Known rows, with every way that one mark hangs from another:
{kotez tuze {vesigo {dadom mapuv}}}: [ 24  34 -32  -1   6  15  17  34 -15  21   5 -35  23  -9  48 -53 -11 -53
  16 -10 -16 -30   5 -12 -13  11  11  32  52  -4  28  29   0  35 -28  -7
  34   9 -14]
{zamub {dagu tuze}}: [  5 -26  -4   9 -59   7  -1  -8   0 -16 -14 -26  10   2  37  16 -12  22
  -2 -28  -1 -14   5 -18 -14  -3  -4  12  -9  -6   7  15 -14   7   0   6
 -20  14  22]
{dufegez kizu}: [ -8  -4  10  -3   2   6  -4  32 -14 -16   3  11 -23   1  10  20 -30  -3
   0  11  -6  -2  -3  -8  -2  -5  -8  -7 -24 -26  12   7  -2  -8 -13   2
  16   5  22]
{duno {mapuv dadom kotez}}: [  5  23  -1 -35   9  -4 -12  40 -21  12   7   4  27 -24 -33  40  16  -9
   8  -1  45 -11 -14 -14 -10   0 -15  -8  49  -3  35  -6  -3 -36  -8 -44
  -9  27 -27]
{mapuv dadom duno tivu}: [  6  -9 -17 -53  -4  -8  -5  29  -1  32   9 -25  -2 -15 -19  12 -19   2
 -31  -5  25   2  -8  -3  12  -3 -20  -4  34 -14  25 -24  10 -30 -13  -1
 -31  -5  27]
{mozuvo tuze}: [  3  16   0  -7 -16   7  11  27  -4   6  -4  13 -12  16 -12 -13 -13  -6
 -30   5 -38  -8   5 -12   7   0   5  29   8 -28   9  -1   6   6   3   2
   6  -1   7]
{tuze {dadom mapuv}}: [  4  36 -14 -14  45  -7  19  20  -6  31  -1  -3  25  16  17  -6   9 -26
  12   6  18   0  -5  -8   6  -2  -4   2  28  27  17  17  -7  18 -24   1
  11 -13 -40]
{duno {mapuv dadom tivu} taneda}: [ 20  15   8 -48   1  15 -16  50 -13  46  -4 -14 -28 -10 -28  18 -34  -9
  14 -21  22  -3   0 -15  -4  -5 -10   3  45  32  18 -19  -1 -20 -36 -35
   8  -8 -21]
{dagu {tuze dadom} {zamub {tivu {mapuv kotez}}}}: [ -7  23 -57 -36  19  16  13  15   8   1   5   0  58  -3  45  70  24 -23
  13 -25  15 -12  -3 -35  -5  -3 -14   1  63   5  42  -2  -4   3 -10  -5
 -29 -54  -5]
{dadom {mapuv {kotez vesigo} tivu}}: [ 13  28 -35 -39 -27   9 -23  13 -21  42   8  -6  51 -17 -11  -8   8 -43
  31 -28 -25 -10  -2 -13 -22   7 -16  -4  29  30  29  -9  -9 -20 -57  -5
  14 -13 -10]
{tivu {mapuv dadom {kotez vesigo}}}: [ 13  36 -22 -52 -17  -3 -19  23  -9  24  16  -6  28 -24 -12  -2 -22 -27
  13 -36   6   2 -15 -21   0   9 -11  -3  47 -24  22 -26   6 -30 -29 -12
 -12  11  12]
{taneda {duno mapuv}}: [ -5 -41  10 -19   9  -1  14  33  -4 -10  -3   0  20  18 -13   2  35  11
 -36  33  -3 -18  -4  -5 -16  -2 -13 -17   3  20  14   2  -4 -15 -11 -40
  17  23 -34]
{vesigo {dadom {mapuv duno {kotez tuze} tivu}}}: [ 10  16 -57 -37 -19  25   0  29 -11   2  12 -11  65  -5  16 -15  33 -41
  -2  16 -15 -19  -9 -41 -15   2 -15  15  65   7  50  -7   3 -17 -46 -24
  16  -7   6]
{tivu {mapuv dadom {kotez tuze}}}: [ 20  48 -14 -39 -17  14 -14  55  -5   5  14   0  18  -9 -23  -3   0 -24
  14 -16 -14   1 -13 -35  13   3  -1  33  38 -34  35 -29  10 -22 -19 -10
  -3  10  25]
{nuvun {zamub {dagu tuze}}}: [  7  -1  13  10 -32   3   8 -10   0   1 -18  -4  19 -16  30  48 -15  19
 -28 -11  -4 -24  17 -24 -22  -1 -12   0  -8   6   9  10 -17  22  -3 -12
  -7  15  32]
{tuze dadom}: [  4  27 -15 -12  33  -8  21  -1   8  29   6   2   7  10  25   1 -14  -8
   2  -8  12   3  -4  -6  10  -1  -2  -8  20   2   2  -1   0  20  -6  18
   3 -15 -13]
{nuvun {zamub dagu}}: [ -3   0  16  12 -10 -16   9  -8  -3 -21 -12   6  -1 -21  -2  38 -22   3
 -33  -9 -37 -11  15  -7 -23  -5  -6   3 -11   1   4  -4  -8  11  -9 -15
   5  15  12]
{dipep {zene {duno mapuv taneda}}}: [ -3  10  10  -6   1  -5   8  14 -20  45 -12   9 -50   0  19   6   6 -18
 -26 -33  24 -25  -2 -34 -18   9  12 -10  32  30  39  23  -6 -17 -23 -74
  -4  29  -9]
{zene {duno {mapuv dadom kotez tivu} taneda}}: [ 13  33  -4 -39 -21   7 -28  44 -30  75  -4  -2 -31 -24 -15  32 -12 -16
   9 -34  20  -4  -8 -45  -4   8 -18  -8  70  40  32 -26   0 -62 -39 -55
 -13  12  -3]
{vesigo {dadom {mapuv {kotez tuze} tivu}}}: [ 19  32 -52 -26 -20  40 -14  28 -12   0  11 -19  53  -9   6 -15  29 -48
  30  -2 -21 -18  -5 -33 -15   2  -7  23  52  19  34  -7  -1   5 -47 -12
  40  -9  -9]
{duno mapuv taneda}: [  4  10  19  -8   5  10   4  26  -9  19 -12  19 -15   9   1   6 -17  -4
  10   7  -3 -12   5 -18 -13  -3   3  -1  28  36  13   7  -7 -15 -23 -47
  11   2 -36]
{dipep {zene {duno {taneda kizu}}}}: [ -4  20 -11 -19   1  -3  -3 -10 -21  30  -1  15 -79 -11  47  16 -39 -13
 -11 -41  19  25   7 -30  -7  18  14   8  13  -7  37  14  -8 -14 -35 -33
 -32  43  44]
{taneda {duno {mapuv kotez}} {kizu dufegez}}: [ -8 -13 -26 -33   1  16 -15  54 -21  -4   5  54  44 -13   7  35 -11  17
 -17  48 -26   1 -16 -20 -28   5 -20 -21  -3 -14  34 -16 -16 -57 -18 -32
  -5  35  -3]
{nuvun {zamub {tivu {mapuv dadom duno}}}}: [-10   5  -7 -40  44 -14  25  31  -4  16   0  -5   0 -26 -15  36 -10  -4
 -55  10   3 -10   7  -9  -9  -6 -23   1  50 -16  38 -21   6 -15  -6 -43
 -24   3  21]
{zene {duno mapuv}}: [  4  18  23  10  -3 -16   3  20 -25  41  -8  -1 -28  -7   0  -9  14 -13
 -18   4   7 -27   1 -17 -16  10   5 -24  20  17   7   5  -4 -26  -5 -33
   4  23 -32]
{vesigo {dadom {mapuv {duno taneda} {kotez tuze}}}}: [ -3  20 -43 -17  -7  25  13  34 -12   8  -5  12  46  12  50  -6  14 -29
  16  23 -12 -10  -6 -58  -6   3  -8  37  86  18  61  16   2 -26 -43 -63
  -2   7   7]
{mapuv duno kotez}: [-18  -6 -21 -23 -15 -12   1  -5  -3  -2   5  26  47  -1   5  23  21   4
 -16  12  -3  -2 -11 -25  -6   3 -18 -13  29 -10  33  -7   3 -50  -9 -28
 -32   7  22]
{mozuvo {tuze {dadom {mapuv duno tivu}}}}: [  8  34 -31 -54   2  -5  28  50  -7  57   1   4  26  32   1 -24  -9 -33
 -43  18 -38  -8  -1 -30   9  -3 -11  13  45   3  41  -9   5  -3 -42   4
   2 -33 -14]
{zamub {dagu tuze} tivu}: [ -3 -42 -23  15 -46  12   9  -5  -2 -21 -14 -46  -8  -4  38  19  -8  23
   1 -47 -18 -24  15  -2 -27  -8  -6  31   5   0  19  27 -16  14  12   2
 -33   9  16]
{zamub {dagu tuze} nuvun {tivu mapuv}}: [  1 -29 -33 -22 -77  30   1   3   5 -30  -8 -11   4  -3   6  -4 -25   3
  14 -43   7 -16  -1 -27 -40  -8   5  22   0  15  -2  11 -12  10  -7  13
 -22 -14  14]
{fufor {ferines tuze}}: [ 26 -42  11  -5 -23  23  -3  17  -4 -28  -9 -18  13   1  35   2   2  15
  -1   5  17 -23  -5 -15  -6   4   4   7  16  16   1  17 -18  -7   7  10
   5 -18  20]
{nuvun {zamub {tivu {mapuv dadom duno kotez}}}}: [-16  17 -28 -49  26  -6  13  28  -7   6   5  14  35 -34 -20  63   9  -6
 -41   7   1  -8  -1 -24 -14  -4 -33  -2  65 -13  56 -26   4 -39 -14 -54
 -32   6  30]
{ferines fufor {tuze {dadom mapuv}}}: [  6   8 -16 -18  27  27  19   6   2   0  -4  15  44  10  42  -5  24 -12
  31  29   1   0  -9 -17  -6   7  -9   9  26  20  13  23  -5  45 -12  15
   0  15 -25]
{mozuvo {tuze {dadom {mapuv tivu}}}}: [ 18  51 -26 -40   7  12  15  48  -9  51   1  -5  12  25  -9 -24  -9 -41
 -11  -2 -35  -5   1 -20  10  -4  -2  22  30  14  23  -8   0  25 -40  19
  30 -35 -30]
{dadi {dipep {zene {duno {taneda {kizu dufegez}}}}}}: [ -2  21 -37  -8  10   8  -6  17 -33  87  -8  49 -62 -26  54  34 -91  -6
 -16 -45 -25  -3   1 -27 -15   6   6  12  23 -25  36  12  -7 -12 -13 -17
 -33  14  95]
{tivu {mapuv dadom duno {kotez tuze vesigo}}}: [ 19  44 -29 -60 -29 -10   3  55  -8  36  17   0  35 -17   8 -23 -25 -33
 -16 -28 -27 -18 -12 -38   5  12  -7  21  65 -52  57 -27  13 -45 -31 -16
 -29  14  48]
{zamub dagu nuvun tivu}: [-10 -41 -34   1 -44   1   6  -2   0 -38  -5  -5 -22 -17 -14   7 -31  -1
   8 -41 -18  -6  -1   4 -39  -9   9  31   0  19   3  22  -4   4   5  15
 -24  -4   2]
{nuvun zamub}: [  1  23  15   1  24  -3  10  -4  -1  10  -5  21  10 -17  -4  34  -4  -3
 -24  14  -4  -7  12  -5  -9   0  -9 -11  -1   9   3  -5  -4  13  -3 -18
  17   2  13]
{ferines fufor}: [ -7  13   4 -11   5   7  -2  -8   8 -19   7  12  16  -6   3   2   9  10
 -12   0 -28   8 -14   3 -12   4  -7   7  -9 -21   0   1  12  20   9   8
  -4  30  -3]
{zene {duno {mapuv kotez tivu}}}: [  7  34  -4 -20 -33   1 -24  13 -27  45   4   8   3 -21 -21  13  23 -24
  -9 -18 -11 -24  -7 -32 -26  10 -11 -35  28  32  15 -23  -5 -50 -31 -30
  10   5 -16]
{kotez tuze {vesigo {dadom {mapuv duno}}}}: [ 13  17 -37 -13   4  -1  31  34 -14  25   5 -26  37  -3  57 -53  -7 -46
 -11  10 -14 -36   1 -21 -13  11   4  25  67 -15  47  27   3   9 -31 -21
  11  13   3]

Rows:
[  3  24 -29 -64 -21 -18  -5  23 -10  30  15   2  44 -17   0  -1 -20 -20
 -20 -20  11   0 -18 -29   1   9 -18 -13  63 -36  41 -27   9 -58 -30 -28
 -38  14  26]
{tivu {mapuv dadom duno {kotez vesigo}}}
[ 34  69 -51 -39 -21   5   3  20   2  58  21   6  34 -10  28 -19 -36 -46
  20 -63 -52 -20  -1 -26   1  12  -5  10  42  -2  29 -19   3  10 -45  44
  16 -27  26]
{mapuv {kotez {tuze dadom} vesigo} tivu}
[-16   3 -25 -24 -10  -9   2  16 -16  10  -3  20  64   3   0  14  40 -12
  -5  34   2  -3 -11 -25 -14   1 -18  -3  35  10  51   6  -5 -49 -27 -47
 -24   8  -7]
{dadom {mapuv duno kotez}}
[ 13  -9 -30 -44  -4   7  15  32 -12   6  -5   2  83  14  58  20  28  -6
  -6  27  37 -22 -20 -48  -8   3 -16  -4  73  31  52  26 -21 -37 -23 -19
 -17 -23   2]
{fufor {ferines {tuze {dadom {mapuv duno kotez}}}}}
[  5  24 -38 -39  19  13  14  34   2  34  -6  15  54  -1  33  46   4 -36
  26  16  92 -14 -12 -33   1   2   3   5  39  51  21  35  -7  27 -13   3
 -21 -53 -21]
{dagu {tuze {dadom mapuv}} {zamub nuvun}}
[  9   7 -23 -73  -2   2 -13  27 -13  40   7  -3 -46 -15  10  24 -77   4
  -2  -8  21  39   6 -18  10   4 -17  13  43 -15  34 -30   1 -43 -47  -8
 -41  10  47]
{mapuv dadom {duno {taneda kizu}} tivu}
[ -3 -14 -15 -34 -27   9  -3   3   5  35  -5   7 -10  12  12   1 -27   4
  -7  -8 -21   7   4 -25   3  -5 -14  -2  25  26  16 -24   4 -32 -36 -17
 -15 -29  27]
{mapuv {duno taneda} tivu}
[ 29 -11  -7 -18   5  15  15  18   5  -5  -3 -16  22  10  58   4 -16   7
   3  -4  34 -17 -10 -21   6   1   2   0  38  18   2  15 -18  12   4  29
   9 -30   7]
{fufor {ferines {tuze dadom}}}
[ -9 -17  -5  21   3 -12  19  -5  -6 -31 -14 -12 -18 -28   3  47 -17   3
 -28 -26 -52 -20  23   7 -37  -9  -9  20   3   7  19   8 -10  19   2 -15
  -6   8   5]
{nuvun {zamub dagu tivu}}
[  2  29   5  -5  -3  -3  -6  -4 -25  42  -8  17 -77  -7  46   3 -54  -4
   9  -9  -8  29  12 -28   2  17   6   6  18   4   8  -5  -6 -29 -32 -14
 -22  32  30]
{zene {duno {taneda kizu}}}
[ -3  14 -41 -64 -34  12 -23  -6 -11  20   8  37   1  -8  16  36 -39  -2
  11  -4 -23  36   5 -36 -11   7 -20  -4  34   1  37 -33  -6 -62 -62 -15
 -32   3  45]
{mapuv {duno {taneda kizu}} kotez tivu}
[-15  -9 -51 -25  51  -9  43  39  -3  30  -9 -21  49   6  64  53  28 -21
 -16  15  37 -30   6 -16  -3  -6 -15  14  71  20  71  42  -9   8  -3 -24
 -52 -46 -17]
{dagu {tuze {dadom {mapuv duno}}} {zamub tivu}}
[ 40  -5 -18 -40  -1  31  -1  41  -8  18  -3 -34  37  10  36  -7  -1 -17
  13  -2  22 -21  -6 -24  -3  -2  -5   2  39  55  14   9 -26  10 -35  29
  28 -53 -15]
{fufor {ferines {tuze {dadom {mapuv tivu}}}}}
[ -7 -12 -36 -51  18   6  -2  49   1 -22   7  -7 -14 -32 -39  44 -18 -37
   4 -20  47   2 -12  -3  -7  -7   8  26  45  10  20  -7  13  -6   7  -7
 -35 -42  -6]
{dagu {zamub nuvun {tivu {mapuv dadom}}}}
[  7  11   1 -27 -12   7  -7  17 -18  57  -7  -3 -50  -5   3   5   2 -26
 -27 -52   6 -25  -1 -35 -23   6   6 -16  23  43  32   2  -5 -17 -42 -57
   5   4  -5]
{dipep {zene {duno {mapuv tivu} taneda}}}
[ 10  39 -18  -5 -12  14  -4  47 -16   8   0  13  42   1  -3  -9  35 -33
  27   7 -33 -17  -1 -26  -8   5   0  38  23  10  47  13  -5 -12 -26 -23
   6   7  -4]
{dadom {mapuv {kotez tuze}}}
[ -3 -21  -9  16 -21   8  21  -8  -3 -12 -19 -22   2 -23  33  53 -10  20
 -23 -30 -23 -31  26  -7 -36  -7 -15  18   6   9  23  22 -19  29   7 -13
 -15  11  29]
{nuvun {zamub {dagu tuze} tivu}}
[ -7  -9   0   3 -10  -3  15   1  -2 -37 -11  -8  -9 -18 -13  27 -16 -10
 -31 -27 -70 -15  18  -8 -40 -11  -5  13   2  -2  12 -15  -7  12 -17 -18
   5  -2  -1]
{nuvun {zamub dagu {tivu mapuv}}}
[ -9 -32 -26   2  12  13  10  17   2  -9  -8 -24  10 -15  37  61  18  -2
  -2 -15  23 -24  14   1  -7  -3  -3  20  29   5  35  28  -5  14  21 -10
 -38 -32   9]
{dagu tuze {zamub tivu}}
[  2   7 -40 -49 -46 -10 -11 -10  -5  37  15   6  48 -19   6   1 -14 -17
 -15 -27 -27 -13  -7 -18 -16   9 -21 -24  34  -6  31 -24   2 -47 -40  -3
 -21 -11  35]
{mapuv duno {kotez vesigo} tivu}
[ -2  18   1 -16  -9  14  -8  15 -13  16  -8  38  19   2  -4  31   6  -6
  25   0  -5  -8  -3 -35 -20   0  -6  -7  41  36  26   0  -9 -38 -29 -61
   5   4 -28]
{duno {mapuv kotez} taneda}
[ 13 -36  -2 -59   5   4  -6  60  -6  18   5 -33   8  -1 -44  10  15   6
 -34   9  25 -10 -10  -3  -4  -5 -26 -12  22  18  20 -21   2 -20 -25 -27
  11  15 -21]
{taneda {duno {mapuv dadom tivu}}}
[ -5  19 -58 -49  -8   4   3 -24 -17  14  12  25  14 -19  78  17 -61 -17
  12 -11   8  25   0 -37 -21  18 -14  -8  84 -22  35   0  -4 -37 -53 -34
 -22  29  33]
{mapuv {duno {taneda kizu}} {kotez {vesigo dadom}}}
[-12 -15 -35 -30   3  14   2  24   6 -34   4  18   1 -19 -26  30  -4 -41
   5  -9  10  -3  -6  -7 -20  -6  15  14  21  22  10  -5   9  -2   1  -3
 -19 -58 -16]
{dagu {zamub nuvun {tivu mapuv}}}
[ 19 -19 -13 -35  15   3  28  40  -9  10 -10 -16  49  20  64  -4  10  -4
 -13  32  36 -26 -12 -32   0   0  -5   0  59  32  38  32 -20 -12 -17  -8
  -9 -30  -5]
{fufor {ferines {tuze {dadom {mapuv duno}}}}}
[ 22  42   9 -50   1   2 -22  46 -39  74   0 -12 -85 -28   0  18 -64 -17
   6 -25  25  17  10 -29  -7  15  -5  -2  47  17  23 -24  -7 -44 -51 -27
 -15  32   4]
{zene {duno {mapuv dadom tivu} {taneda kizu}}}
[  1  15 -26   4  20   1  41  15  -8  25 -21 -28  28  -8  51  47  -1  -7
 -10 -17  -4 -32  22 -17 -32  -9 -19  21  32  33  43  38 -26  47 -17 -13
  -5  -2 -13]
{nuvun {zamub {dagu {tuze {dadom mapuv}}} tivu}}
[  2  18  -9 -71   5  -2  -4  30 -12  19   4  15 -37  -1  15   9 -64  -2
  -3   8  19  43   0 -33  10   5  -7  14  47 -31  33 -32   2 -48 -46 -28
 -43  21  32]
{tivu {mapuv dadom {duno {taneda kizu}}}}
[ -9   4  -9 -35   4  -2   4   1  -9  13  -2  30 -29   6  40  12 -52   9
  -3  18  -9  32  12 -22  -2   6  -5   7  24 -17  29  -4  -5 -36 -35 -22
 -36  16  34]
{mapuv {duno {taneda kizu}}}
[ 13  38 -36 -56 -43  20 -15  24 -11  22  10  38  -5  -5  25   8 -48 -15
  14 -11 -56  20  12 -47  -6  12  -8  28  35 -13  53 -30  -2 -49 -62  -4
 -26   5  64]
{mapuv {duno {taneda kizu}} {kotez tuze} tivu}
[ 22  14   5 -48   9   3 -15  50 -15  30   7 -28  -9 -22 -46  12  -8 -14
  -5 -11  31 -14  -4   2  -8  -3 -10 -11  29  12  14 -19  -2 -15 -20 -13
   9   0 -29]
{duno {mapuv dadom tivu}}
[ -5   0 -21  -5   2  -6   8  -9 -19  78 -11  13 -54  -1  29  26 -21 -12
 -22 -69   2 -17   5 -30 -10   2   4  12  41  11  29  26   4   7 -15 -36
 -19   6  70]
{dadi {dipep {zene {duno taneda}}}}
[ -7  16 -43 -11  10  21  -5   2 -16 -18   3  -7  61  -7  16  13  41 -28
  28  18  32   3 -15 -24 -17   1 -13  -1  55  20  23  14  -4  -5 -26 -41
  21  13 -37]
{vesigo {dadom {mapuv kotez}}}
[-15 -27 -38 -13  14   6   7  17   4 -32   1  15  -7 -28 -15  51  -6 -27
   9 -11  19  -7  -2   8 -19  -4  12  20  22  24  14  21   7   5  18   2
 -30 -48  -5]
{dagu {zamub nuvun tivu}}
[-18 -21  -9  -9 -15 -18  26  -1  -1 -31 -10  -4   4 -13  -1  26 -11  -3
 -60  -8 -69 -17  15 -15 -40 -11 -13   4  17 -11  31 -18  -3 -15 -17 -33
 -17   2  13]
{nuvun {zamub dagu {tivu {mapuv duno}}}}
[ -8 -28 -17   1 -31   2   4   2  -2 -49  -6 -31 -19   1  -7 -10 -11  -7
  -8 -43 -65  -5   7  -3 -31 -12   4  25   2 -12  10 -10  -5  -3 -13   2
  -8  -2 -14]
{zamub dagu {tivu mapuv}}
[  6 -17   1 -57  37  -8   4  56 -21  -8  10 -13 -15  -8 -15  25 -12  10
 -25  32  42  18  -3   0  -9   5 -15  -3  21 -18  30  -3  -6 -25 -23 -31
 -10  59 -18]
{taneda {duno {mapuv dadom}} kizu}
[ 15  24 -33 -38  16  15   1  36   0  39  -4 -24  50   3  35  43  16 -36
  11  -2  43 -16   2 -22   7  -3 -12  -2  38  41  31   7 -10  27 -32  11
  -4 -63 -21]
{dagu {tuze {dadom {mapuv tivu}}} zamub}
[-10   3 -24 -44  -2 -16  -4  21  -8  11   9   6  32 -18  -6  40   6   7
 -21   7  39   9 -18 -20   8   1 -24  -1  52 -26  44  -9   8 -51   0 -34
 -50  19  29]
{mapuv dadom duno kotez}
